Known rows, with every way that one mark hangs from another
Z_919[Z_81[Z_540 Z_574]]: [  1   3  -1   6  -5   5   2  -9  -6  -6  -7 -12   6  -4   0 -11   9  -5
   7 -10   2   5  -4  -4  12  -5 -20  16  23  -2   0   6  14 -19   0  12
 -10  -3   7  14   0   5  10 -10 -12  -7  14   8]
Z_249[Z_81 Z_196 Z_300]: [ 12 -19  11  -9   1  -1  -6 -23  -1  23  -4   1  -6 -15   7 -17 -12   6
   0  11 -10 -10 -10 -11  19   6   0  -2  -8  -9  16  16   4 -12 -20   4
  -2  -6   4  -2  12  -7  -5 -12 -12 -17   1  -7]
Z_249[Z_196 Z_300[Z_574[Z_81]]]: [ 10 -14   7 -14  -2   3  -4 -17  -2  17  -6  -8  -1  -8   1 -10 -13  10
  -2   8  -3 -10   5   1   9   3  -3   5  -1   2  26   6   7  -9  -2   6
  -9  -8  -4   2   6  -8 -13   2  -7 -19   1  -3]
Z_81[Z_330 Z_540[Z_300] Z_919]: [ 12  -6  -2 -12  18   1  -9  -5 -23  12   4 -12   1   3   1  17   9   8
   6 -13   3 -13  -8  18   4  10 -18   7   0 -17   0   1   6 -14 -24  21
   1   5 -11  10 -24   0   5   4  -3  -8   2  14]
Z_249[Z_196]: [  9  -3   9   5   2   1  -1  -8  -1  11   0  -1   1 -12   5  -5  -6   1
   1   4   0 -13  -5  -4   5   9   3   1   0   1   9   3   1  -3  -2  -3
  -1  -1  -3   3   1   5  -7   0  -8  -5   3  -6]
Z_249[Z_81[Z_330 Z_540] Z_196]: [ 18 -11   8   1   8   4  -9 -27 -18  19   2  -2   4  -8   1 -15 -10  -2
   6  -1  -9 -16 -16 -16  13  -4  -1   9   3 -14   5  20  10 -16 -13  -3
  20  -6   5   5  -6  12   3  -4 -17 -17   0  -5]
Z_919[Z_81[Z_330 Z_574]]: [  3  -6  -6  -1  -3   2  -5 -16 -11 -11  -1 -11  12 -12   2 -14  13 -12
   5 -11  -7  10   0  -6   6   7 -16  15  16   1  -5   9   7 -19   8   8
  -2  -4  10  17   0   3   7  -8 -10  -3  14   0]
Z_249[Z_300[Z_919]]: [ -2  -8  -1 -14  -2  -5   1   4 -12   0  -2   7  -9  -2   3   2  -9   8
  -3   7  -5  -2  14   8   7  -3  -9  -9  -1  -1  15  -4   0  -6 -15   9
 -14  -3  -7  -2   6  -4  -5  -9   3  -2   2   8]
Z_919[Z_81[Z_540[Z_300]]]: [  3  -4   2   7  -3   4  -4   1  -2   1  -7 -19   3   3   3  -9   7  -1
   4  -7   4  -2  -5  -5   0 -10 -23  17  14  -1  -3   5   4 -19 -10   8
  -3   3   6  18  -8   7   5  -7  -5  -8   0   8]
Z_540[Z_81 Z_300[Z_330 Z_574]]: [  3  -6  16  19   2   3 -20  15   1  -9  -3  -6  -6   9   9   2  10  -5
   7  -6   9  -6  -4  -3 -22 -15 -12   8   3  -3  -1   3  -5 -19  -1  11
 -10  -4  -7  -2 -21   5 -18   9  -3   1  -8   8]
Z_540[Z_81]: [ -4   0   4  15  -8   1   5  10  -1  -8  -5   1   1  -1  -1  -7   8  -7
   1   3  -1  -3  -6   1   2 -11   6  -3   1   3   7  -4  -2  -2  -1   0
  -7   0   1  -2  -9   8  -2  -1   2   5  -8  -2]
Z_300[Z_330]: [ -2   3   5  12   8  -5 -18   7   0  -1   7  -4   3   5   7   3  -1  11
   2  -5  -9  -4   1  -6 -13  -7  -2   0   9  -3  -4   1  -4 -13   7  -4
  -1  -9  -5  -9  -1  11  -2   1  -5   3  -2   9]
Z_81[Z_330 Z_540[Z_300] Z_574 Z_919]: [ 14  -2  -2 -14  18   3  -8 -17 -27   4   5  -6   0  -8   2  18  17  -2
  15 -23  10  -6  -9  22  11  21 -25   8   8 -23  -1   4  14 -18 -16  37
 -11  -1  -9   9 -18 -10   3  -1 -14  -8  25  17]
Z_249[Z_196[Z_98] Z_300[Z_919]]: [ 12 -11  15 -12   2 -11  -3  -5   2   4  -1   3   1  -9   9  -6 -11  -1
   1   2  -5 -22   9   2  14  14  -6  -9  -3   2  23  -1   7 -13 -13   5
  -9  -2 -13   1   4   2 -16 -11  -2 -10   9   5]
Z_574[Z_81[Z_330]]: [  4  -9  -2  -5   2  -1   1 -16  -8   4   3  -7   5   9  -9 -14   4  -8
  -2  -2  -3  -5   2   2  -8 -10   0  10  -3  -4  -2   8  -2   0  11   0
  14 -10   6  -1  -5   6   1   6  -2 -15   0  -2]
Z_81[Z_330 Z_540 Z_574 Z_919]: [ 11   4  -7 -14  16   3   0 -19 -29   2   3  -3   5  -8  -4  14  11   3
  11 -18   1  -3  -7  18  21  17 -14   4  12 -18   4   2  20 -14  -9  25
  -9  -1  -8   5 -13  -4  11  -2 -13  -6  22  14]
Z_98[Z_196]: [ -1  -3   5  -1  -3   4   0   1  -1  -9  -4  -2  -9  -5   6   5 -11   3
 -10   1   8  -2  12 -10   8   1  -6  11   0  -7  -3   9  -5  -7  -3  -8
   1   5  -3  15   5  14   4   0  -4   5   0  -7]
Z_300[Z_574 Z_919]: [  5   3   5  -9   7   5   8   8  -9 -13  -8  14 -15  14  -8   1 -16   2
   0   9   7  -4  18 -11  -7 -17  -4   0   4   4   4   2  11  -5   3  -7
  -1   0 -10  -2  -9  12 -12  11  -2  -3   1   3]
Z_574[Z_81]: [  2  -5   3   0  -1  -1   9  -9   6   5  -2  -4  -2  13 -10 -14   4  -5
  -2   3   5  -6   0   1  -7 -14   2   6  -4  -2  -1   5  -1   5  10   1
   5  -7   6  -7   0   5  -1   5  -1 -15   1  -2]
Z_574[Z_81[Z_330 Z_540]]: [  5  -6  -3  -4   1   2  -1 -16 -16   8   2 -11   8  12 -11 -10   1  -4
   2  -7  -2  -9  -1   6  -3 -19  -6  13   6  -8   3   7   4  -4   5   4
  15 -11   4   0 -10   8   6   5  -3 -18   0   4]
Z_300[Z_330 Z_574]: [  2   4   6   4  10   2 -20   6   1  -5   1  -5   1  12   2   3  -8  14
   2  -3  -5   2   7 -14 -15 -13  -2   7  12   1  -1   5   6 -19  16  -8
   1  -9  -9  -8  -7   9  -7  13  -7  -2  -5   7]
Z_81[Z_330 Z_574 Z_919]: [ 10  -2  -6 -17  16  -2   1 -19 -17  -3   4   4   2 -13  -2   9  16  -2
   7 -11   0   2  -4  14  14  29  -6   0   1 -12  -2   2  11  -8   1  20
 -10   1  -6   3  -6  -7   3   0 -11  -1  22   4]
Z_574[Z_81[Z_330 Z_540[Z_300] Z_919]]: [ 11  -8   2  -8  12  -1   2 -12 -10  13   0 -13  -2  14  -8  -2   9   1
   3  -6   8 -15  -6  14  -4  -7 -11  10  -5 -15  -1   6   2  -6  -7  14
   6  -3  -2   1 -17   4   2   8  -3 -20   3   7]
Z_574[Z_81[Z_540 Z_919]]: [  5   0   3  -2   9  -1  16  -6   3  13  -7  -9  -5  19 -12  -6   4   8
   0   2   9 -15  -6   8   3 -13  -1   3  -2  -9   3   1   7   1  -3   7
  -1  -2  -1  -7  -8   6   5   7  -2 -19   2   7]
Z_919[Z_81[Z_330 Z_540[Z_300] Z_574]]: [  7  -6  -3   1  -1   5 -11 -15 -19  -5   0 -16  10  -7   3  -8  14 -12
  10 -19   1   5  -3   1   5   1 -30  22  21  -7  -5  11  10 -25  -4  19
  -2  -4   7  22  -8   2   7  -9 -12  -8  15   9]
Z_249[Z_81[Z_330 Z_540 Z_919] Z_300]: [  8 -15  -4 -23   9  -3  -7 -18 -17  19  -3  -5  -3  -1  -1  -3  -3  15
   1   1 -14  -5 -10   3  24  -1  -6  -1  -3 -19  11  12  10 -17 -30  14
   2  -1  -1  -1  -3  -7  11  -9  -6 -17  -3   6]
Z_81[Z_540[Z_300[Z_330 Z_574]]]: [  6   2   7   5   6   6 -19   4 -11   5   1 -11  -2  12   4  12  -2   7
   8 -13   8  -8  -2   2 -10 -14 -20  12  13 -10   1   4   7 -18  -9  13
   0  -5  -8   2 -16   1  -4   6  -6  -7   0  17]
Z_540[Z_300[Z_330 Z_574]]: [  8  -5  12   3  10   2 -25   6   2   0   3  -7  -7   9   9   9   3   2
   6  -9  10  -2   2  -3 -24  -3 -17  10   1  -6  -8   7  -3 -18   0  11
  -2  -5  -7   0 -12  -3 -16  10  -5  -3   1   9]

Rows
[  4   4  12   5  15   1  -5   9 -11  -9  -3   4 -13  31  -9  -3 -16  12
   2   4   3 -14  17 -15 -21 -40  -9   5  15  -4   2   6  10 -19  12  -8
   2 -15 -12 -15 -14  27 -11  14  -9 -13   0  16] => Z_300[Z_330 Z_574[Z_81[Z_540]] Z_919]
[  6  -9  -1 -10  11  -4   9 -13  -3   8  -1  -7   0  11 -11  -9   8   1
  -3   2   0 -10  -2   7  -2  -1   3   4 -10  -7  -2   4  -1   1   5   3
   6  -3   1  -4  -8   6   3   8  -1 -15   2  -1] => Z_574[Z_81[Z_330 Z_919]]
[  6  -1   1  -8   5   7   3   4 -21 -14 -10   0  -6  14  -9  -7 -12   1
   2   4   0  -4  17 -15  -3 -23 -17  12  17   4   4   7  16 -19   1  -7
   4  -1  -5  12 -16  22  -3   6  -6  -9  -1   7] => Z_300[Z_574 Z_919[Z_81[Z_330 Z_540]]]
[  4  -9  -3   2  -1   3 -12  -5 -16   0  -1 -21  10   0   3  -8   9  -4
   5 -12  -4  -1  -3  -2  -1  -7 -25  21  15  -3  -3   8   4 -22  -9   7
   6   0   6  22 -13   9   8  -5  -6  -8   0   7] => Z_919[Z_81[Z_330 Z_540[Z_300]]]
[  3  -1   5  11  -1   3 -10  -5  -5  -5  -4 -16   3  -1   6  -8  13  -5
  11 -15   6   2  -5  -3   1  -4 -29  18  22  -6  -5   8  10 -26  -3  19
 -11  -5   5  13  -4   4   4  -9 -13  -7  15  13] => Z_919[Z_81[Z_540[Z_300[Z_330]] Z_574]]
[  5   2   9   9   8   0 -13   9 -15   2   3  -3  -7  12   5  11  -3   4
   8 -10   8 -14   0   4 -11 -17 -21   5  11 -13  -1   2   2 -16 -17  13
  -2  -5 -10   0 -15  10  -3  -1  -5  -4   3  20] => Z_81[Z_540[Z_300[Z_330 Z_919]]]
[ 18 -10  18   7   8   4  -7 -18  -4  21  -3  -1  -7  -3   5 -12  -7  -2
   7   1   6 -20 -19 -15   8  -5  -6   8  -2 -16   2  19   7 -14 -20   5
  10  -2   4   3  -5   6  -4  -4 -16 -18   3  -2] => Z_249[Z_81[Z_540[Z_300]] Z_196]
[ 11 -11   5  -4   9   2 -11 -13 -19   6   2   3  -6   7   0  -6  -3  -8
   7  -5  -1  -8  -8 -10   1 -15 -12   8   1 -19  -8  18   5 -15 -19   6
  18  -4   4   4 -13   8   4  -4  -9 -12   0   4] => Z_249[Z_81[Z_330 Z_540[Z_300[Z_919]]]]
[ -1   4   9  15  10  -5  -7  10 -14 -15   0   2  -7  10   4  -4  -3   6
   6  -4  -3  -9   9 -12  -9 -21 -19   3  25  -5  -4   3   7 -27   1   2
 -10 -11  -6  -3  -4  28  -1  -9 -13  -1  13  19] => Z_300[Z_330 Z_919[Z_81[Z_540 Z_574]]]
[  6  -9  -3  -1  -1   6 -13  -6 -16  -1  -4 -22  10   2   1  -8   6  -4
   5 -11  -3   1  -1  -6  -1  -9 -24  23  17  -1  -2  10   7 -25  -6   6
   7   0   5  24 -15   8   6  -1  -7  -9  -1   6] => Z_919[Z_81[Z_330 Z_540[Z_300[Z_574]]]]
[  8   4   7   0   5   4  -3  -7 -20  -5   2   6 -10  -1   3  10   5 -12
  15 -17  19  -5   0  12   2  -2 -29   8  15 -16   0   4  13 -13 -13  32
 -14  -6  -6   3  -7  -5  -5  -6 -12  -6  26  18] => Z_81[Z_540[Z_300[Z_919]] Z_574]
[ 11  -7   1 -12  16  -1   2 -24  -7   3   0   9  -6  -5  -3  -7   8  -5
   6  -2  -1   0 -13  -8  15  12   1   0  -6 -18 -10  16  10 -10  -6  10
   4   0   5  -4  -2  -3   6  -4 -14  -9  14  -3] => Z_249[Z_81[Z_330 Z_574 Z_919]]
[ 10   6   9   0  19   0  -5  -4  -8   5   0  -3 -10   1   5  19  15   8
  14 -17  18 -10 -11  17   6  13 -23   3   9 -22  -2   0  13 -18 -15  36
 -24  -1 -13  -3 -11  -8  -2  -2 -15  -6  25  23] => Z_81[Z_540[Z_300[Z_330]] Z_574 Z_919]
[  2  -4  19  24   5  -3 -11  15  -9 -18   1  10 -14   2  12   3  14 -16
  11  -8  13 -11   0   4 -19 -11 -19  -1   7 -10  -6   1  -5 -19  -6  23
 -21  -8  -8  -6 -15  10 -20  -4  -9   6  13  14] => Z_540[Z_81[Z_574] Z_300[Z_330 Z_919]]
[  8   3   5   1   2   6  -8 -11 -14  -1   2  -2  -4  -4   5  11   9 -10
  15 -21  18  -1  -6  13   4   3 -27  11  15 -16   0   4  13 -13 -10  34
 -12  -6  -3   5  -6 -12  -2  -5 -12  -6  24  16] => Z_81[Z_540[Z_300] Z_574]
[ 11  -7  -3  -9   5   8 -21 -10 -29   4   5 -13   7   3   0  10  -1  -3
   9 -17   1  -4   1   8  -5  -6 -22  18  11 -11   2   8   8 -17 -10  14
  13  -5  -5  15 -23  -1   1   7  -4  -8   0  11] => Z_81[Z_330 Z_540[Z_300[Z_574]]]
[  7  -6   0 -12   2   7  -1 -12  -5  -1  -3  -6   2  13 -12  -9  -5  -2
   0   0   2   2   8  -6  -8 -13  -1  13   2   2   2  10   8  -5  17  -4
  11  -8   0   0  -9   2  -5  16  -2 -15  -4  -3] => Z_300[Z_574[Z_81[Z_330]]]
[  0  -2  -1   8  -6   3  -2  -7 -18 -15   1   3   8 -12   1  -5  14 -17
   6  -9  -4   2  -5   6   6   0  -2   2   9  -2   4   1   3  -8   6  12
  -7  -7   2   3  -9   3  -1  -3  -6   5   6   0] => Z_540[Z_81[Z_330 Z_574]]
[  2  -1   0   4   3   1   6  -3 -14 -10  -3   4   2 -10  -1  -1  18  -9
   6  -4  -1  -3  -9  10  12   9   1  -3   2  -5   5  -3   6  -7  -1  14
 -14   1  -3   0 -13   3   0  -1  -6   4   7   1] => Z_540[Z_81[Z_330 Z_574 Z_919]]
[  4   3   8   5   9   3 -15  -1   0   1  -1 -11   0  24  -6  -4  -8  14
   3  -4   0  -6   5 -11 -17 -29  -4  12  15  -3   2   8  10 -19  18  -5
   5 -15  -6 -12 -11  14  -5  16  -9 -15  -4  11] => Z_300[Z_330 Z_574[Z_81[Z_540]]]
[  4  -3  -6   0  -3   4  -6 -15 -20  -7  -2 -16  13  -8   0 -11  10  -9
   8 -15  -6   7  -2  -2  11  -2 -22  19  24  -3   0   9  13 -23   2  11
  -1  -5   7  19  -5   6  12 -10 -12  -7  13   7] => Z_919[Z_81[Z_330 Z_540 Z_574]]
[  9 -10   9  -6   8   4  -8   5  -9  -8  -4  -2 -12   9   3   0   1  -9
   5  -2  13  -4  10  -6 -18  -7 -24  13   1  -2  -7   9   0 -16  -6  10
  -1   1  -4  14 -16   5 -15   6  -3  -6   4   5] => Z_540[Z_300[Z_574 Z_919[Z_81[Z_330]]]]
[  7  -5  -2  -8  11  -1   8 -13 -12  12  -1 -11   2  14 -13  -5   5   5
   1  -3   1 -14  -5  11   2 -10  -3   7  -1 -11   2   4   6  -3  -1   7
   7  -4  -1  -2 -14   9   8   7  -3 -18   1   6] => Z_574[Z_81[Z_330 Z_540 Z_919]]
[  8  -5  -1 -15   9   5   4 -10  -1   2  -7  -6  -2  14 -13  -5  -2   4
  -1   3   4  -2   5  -3  -4  -6   2   9  -3   0   2   7   9  -4  13  -1
   6  -2  -3  -1 -12   3  -5  18  -2 -16  -2  -3] => Z_300[Z_574[Z_81[Z_330 Z_919]]]
[  6  -6  13   5   6   5   1  14   6  -4 -11  -4 -13   7   3   5  15  -3
   5   1  18  -9  -8   6  -8   0  -7   3 -10  -3   1  -1  -1  -9 -12  16
 -17   9  -9   2 -24  -2 -15  11   1  -2  -6   3] => Z_540[Z_81[Z_919] Z_300[Z_574]]
[ 10  -8  13  -5   9   3  -1   4  -2  -3  -4   4 -19  18  -2   1  -1  -9
   3   1  22  -9  10  -2 -22 -13 -18   8  -7  -5  -5   8   0  -6  -3  11
  -1  -2  -6   1 -13   1 -19  11  -1 -12   6   5] => Z_540[Z_300[Z_574[Z_81] Z_919]]
[  4  -8  15  11  11  -5 -16  14  -3  -7   2  -3 -12  10  12   2   5  -2
   5  -4   8  -9   6  -6 -24  -9 -24   6   3  -7 -13   5  -9 -20  -9   9
  -7  -4  -5   3 -10  13 -13  -3  -6  -1   5  12] => Z_540[Z_300[Z_330 Z_919[Z_81]]]
[  8  -8  11  -3   6   4  -4   8  -2  -8  -6   0 -16  11   3   0   1  -7
   4   0  17  -4   9  -7 -17  -9 -23  12   0  -1  -7   8   1 -14  -8  10
  -5   3  -5  11 -13   4 -16   6  -3  -7   4   6] => Z_540[Z_300[Z_574 Z_919[Z_81]]]
[  4 -13   2 -16  -1  -1  -5 -23  -3   6  -3   7  -9 -10   3 -11   0  -3
   4   0  -4   8  -5  -4  19   4  -7  -2  -1 -14   5  14   9 -13 -12  19
  -8  -8   7  -7  15 -18   1 -15 -10 -12  13   1] => Z_249[Z_81[Z_574] Z_300]
[  6  -4  10   6   6  -1   0  -3  -5   7  -1  -7  -7  21  -6  -6   1  -2
   4  -4  11 -15   1   3 -15 -26 -14   9   3 -11  -2   6   0  -7  -2  10
   4 -11  -1  -7 -10  11  -4   4  -5 -17   4  12] => Z_574[Z_81[Z_540[Z_300[Z_330 Z_919]]]]
[ 11  -7   0  -9  14   1  -1 -15 -12  12  -2   0  -3   6  -5  -5   0   6
   4   0  -5  -9 -15  -7  14  -5   1   2  -3 -19  -4  13  11 -11 -18   2
  13   2   2  -1 -12   7  12  -1  -9 -13  -2   2] => Z_249[Z_81[Z_330 Z_540 Z_919]]
[  3  -1   5  -5   4   6  10   9  -6 -16 -13   5 -12  14  -8 -10 -10   1
  -1  10   5  -1  17 -19  -6 -20 -11   8  10   8   1   6  12 -14   4  -9
  -4   2  -4   8  -9  18  -8   6  -3  -6   1   2] => Z_300[Z_574 Z_919[Z_81]]
[  9  -9   2  -3   5   1  -2 -12 -19   6   3  -8   0  15  -8  -7   2  -9
   3  -7   6 -13   2   7 -11 -20 -15  13   2 -12  -1   8   0  -7  -3  10
  13 -10   1   2 -15   9   0   5  -3 -19   3   8] => Z_574[Z_81[Z_330 Z_540[Z_300[Z_919]]]]
